Each row comes from the steps of one walk. Every step used is in the known rows, and no mark comes twice. Write the walk behind each row, first mark first.
Known rows:
fifidog -> sukuni -> pubip: [  4 -12  25  35  -6  22  21 -19  40  21 -20  13 -28  -7 -18  12  -9   7
  53 -22 -35 -11   9  17]
gomisub -> turoses: [-24 -33  10 -19  20  15 -19 -18  17   4  -7  -8  11 -18 -22 -24  -1 -17
  23  -9  23  24 -31  23]
pubip -> sukuni -> fifidog -> gomisub -> turoses: [  4 -57  17 -23  23  10 -20 -34   8  30   2 -58  51 -40 -40 -30 -15 -22
  46 -15 -16 -10  13  58]
sopu -> sukuni -> sadi: [-14  11 -40  35 -11 -18 -14  -2 -21  10  32  27   7  49  18 -19 -18 -11
  10 -34  -2  31 -44 -25]
fifidog -> gomisub -> turoses: [-14 -45   0  -1  17   6 -30 -29  18   5  11  -3  19 -26  -9  -3  -9 -32
  18  -5  27  28 -10  31]
pubip -> sukuni -> sadi -> gomisub -> turoses: [-52 -27  26 -12  42  24 -27  -3 -28  44 -13 -48  72 -29 -19 -45  13 -16
  14  11  17   7  -7  49]
sopu -> sukuni -> fifidog -> gomisub: [ 22  -1 -46   8 -32 -17   5 -35   7   5  27   3   3  14  -6  11 -15 -10
  35 -30 -35   5  15  13]
sukuni -> fifidog: [ 16  -6   1 -14 -15  -3   9 -30  12  13   1  -8 -31  -8 -30 -20  -8   2
  37  -8 -30   5  13  10]
fifidog -> sukuni: [  7 -42  44  23 -17  12   4 -21  38  47 -29  -5 -57  -5  -8 -48   0  23
  30 -19 -39   7   5  33]
turoses -> gomisub -> fifidog: [ 17  -3  -3 -44 -10 -27  -4   6  -8   8  18  23 -40 -35  -1  -9   1  14
  -4 -34  15  32   6  10]
sukuni -> sadi: [-14 -12  -6  26   0  -8 -18 -13 -17  23  28  21 -23  14   7 -25 -21 -16
  11  -3   9  34 -33 -14]
turoses -> sukuni -> sopu: [ 45   9 -25  21  -8 -28  36 -40  49   4  28  26 -69  19 -25 -15   6  13
  18   7 -24  43 -12 -65]
sopu -> sukuni: [-11  18 -34  23 -18 -17   1 -12  19  13   1  22 -11  18   2 -19  -9   0
  24 -31 -21  28 -22  -3]
fifidog -> sukuni -> sadi: [  3 -47  29  35 -13   8 -10  -8  -6  44   3  -1 -41  22   6 -42 -10   9
  16 -20 -15   8 -17   8]
turoses -> sukuni: [ 23   9  -1  32 -32 -21   9 -13  42  16  12  45 -59   0  -7 -21  17   6
  36 -11 -15  17  -4 -37]
sadi -> sukuni -> sopu: [-10   6 -22   1  37 -21  42 -87  31  -6   3  -1 -36 -13 -27 -22 -37  18
  19   9  13  93 -39 -26]
sukuni -> fifidog -> gomisub -> turoses: [  8 -47  -5 -28   5  12 -13 -40   5  -4  14 -22  24 -22 -31   6  -9 -31
  30  -6   7  -2   8  33]
sopu -> sukuni -> fifidog -> gomisub -> turoses: [  8 -25 -40 -16  -5   7  -7 -30  -3 -14  26 -14  51  15 -24  15 -10 -28
  30 -34  -2  -4  -2  27]
fifidog -> sukuni -> sopu: [ 28 -40  26  13   5  -2  28 -47  44  35 -12 -20 -63   9 -26 -40  -8  25
  20  -5 -50  35   2   7]
sadi -> gomisub -> fifidog -> sukuni -> sopu: [  3 -18   4 -33   9  15  34 -35  22  38 -19 -35 -29 -25 -11  -6  21  29
  16  41 -24  36  35  24]

Which walk is each row?
[-36  30 -28  27  23  -2  36 -57  21 -17  -7  38  -1 -34 -26  30 -33  -5
  53 -13  23  50 -29 -13]
sadi -> sukuni -> pubip
[ -2 -33  21 -11 -15   8  -1  -2  26  49 -14  -5 -38 -29   6 -22   3  16
  37  -3 -12  16  -3  20]
gomisub -> fifidog -> sukuni
[ 33 -16   2 -21 -12  13  19  -6  17  -8  15   1  -6   4 -43  -6  24  -6
  38 -17   3 -29  -3 -25]
gomisub -> turoses -> sukuni -> fifidog
[ 29 -36  40 -34 -18  -5   2  12   1  33  -2  -2 -56 -23   0 -28   7  35
   2 -45 -14   6  21  38]
turoses -> gomisub -> fifidog -> sukuni
[ 39 -34 -29   6  17 -17  15 -45  41 -12  45  10 -11   8 -28   9   6 -17
  11   5  15  38  -8 -42]
fifidog -> gomisub -> turoses -> sukuni -> sopu
[-10   3  -3 -16   7  -1  31 -65   3  -2  -6 -10 -23 -24 -32 -18 -25  15
  41 -11   3  36 -11   1]
sadi -> sukuni -> fifidog
[-18 -16  27 -26 -11  22   7  -9  12  55 -31 -19 -20 -41   6 -12  32  26
  32  27 -11  11  38  53]
sadi -> gomisub -> fifidog -> sukuni
[ 23 -43  28 -14 -12  -4  -6  21 -40  34  33   4 -42   4  14 -22  -4  22
 -13 -49   7   5  -1  13]
turoses -> gomisub -> fifidog -> sukuni -> sadi
[-44  37 -65  -6  -9  -3 -11  16 -46  18  28  16  39  13  27  18  14  -7
   9  10  29  32 -10 -11]
sopu -> sukuni -> sadi -> gomisub -> fifidog
[ 19 -30  11  -1  -3 -14 -11 -41  19  45   5 -38   4 -37 -24 -29 -28  -6
  48  -9 -50   5  33  49]
pubip -> sukuni -> fifidog -> gomisub
[ 15 -38 -23  33   1  -5 -21  -6  -6  -2  61  34  14  24   1  12   4 -38
   6 -11  44  15 -28 -38]
fifidog -> gomisub -> turoses -> sukuni -> sadi
[ 11   2  11 -36 -11  28  25 -11   6  -3  -5 -11  12 -15 -44   3  52   3
  35  11  -4 -34  34   4]
sadi -> gomisub -> turoses -> sukuni -> fifidog
[ 54  -9 -18  18 -43 -23  21 -34  28  11  37  24 -44   0 -19  16   9  -5
  37 -10 -27  -4  30 -21]
turoses -> sukuni -> fifidog -> gomisub
[-33  24 -37  27 -14  -5  -8  -4 -33  19  10  13  22  31  16  -4  11  -6
   3  -5  -5  25  -5   3]
sopu -> sukuni -> sadi -> gomisub
[ 29  -9  16 -14 -10   1  23  11   4   6   7  21 -25 -31 -15  29   3  21
  29 -51 -10 -10  27  22]
turoses -> gomisub -> fifidog -> sukuni -> pubip
[-32 -53  46  -3  13  52 -10  -6 -25  29 -22 -32  25   8 -12 -31  27   1
   5   6  12 -10   1  52]
fifidog -> sukuni -> sadi -> gomisub -> turoses
[-13   1  12  -8  -8  20  11  -3  19   5 -15  11   8 -16 -25 -10  55  -1
  18  13  17  -1  12   6]
sadi -> gomisub -> turoses -> sukuni
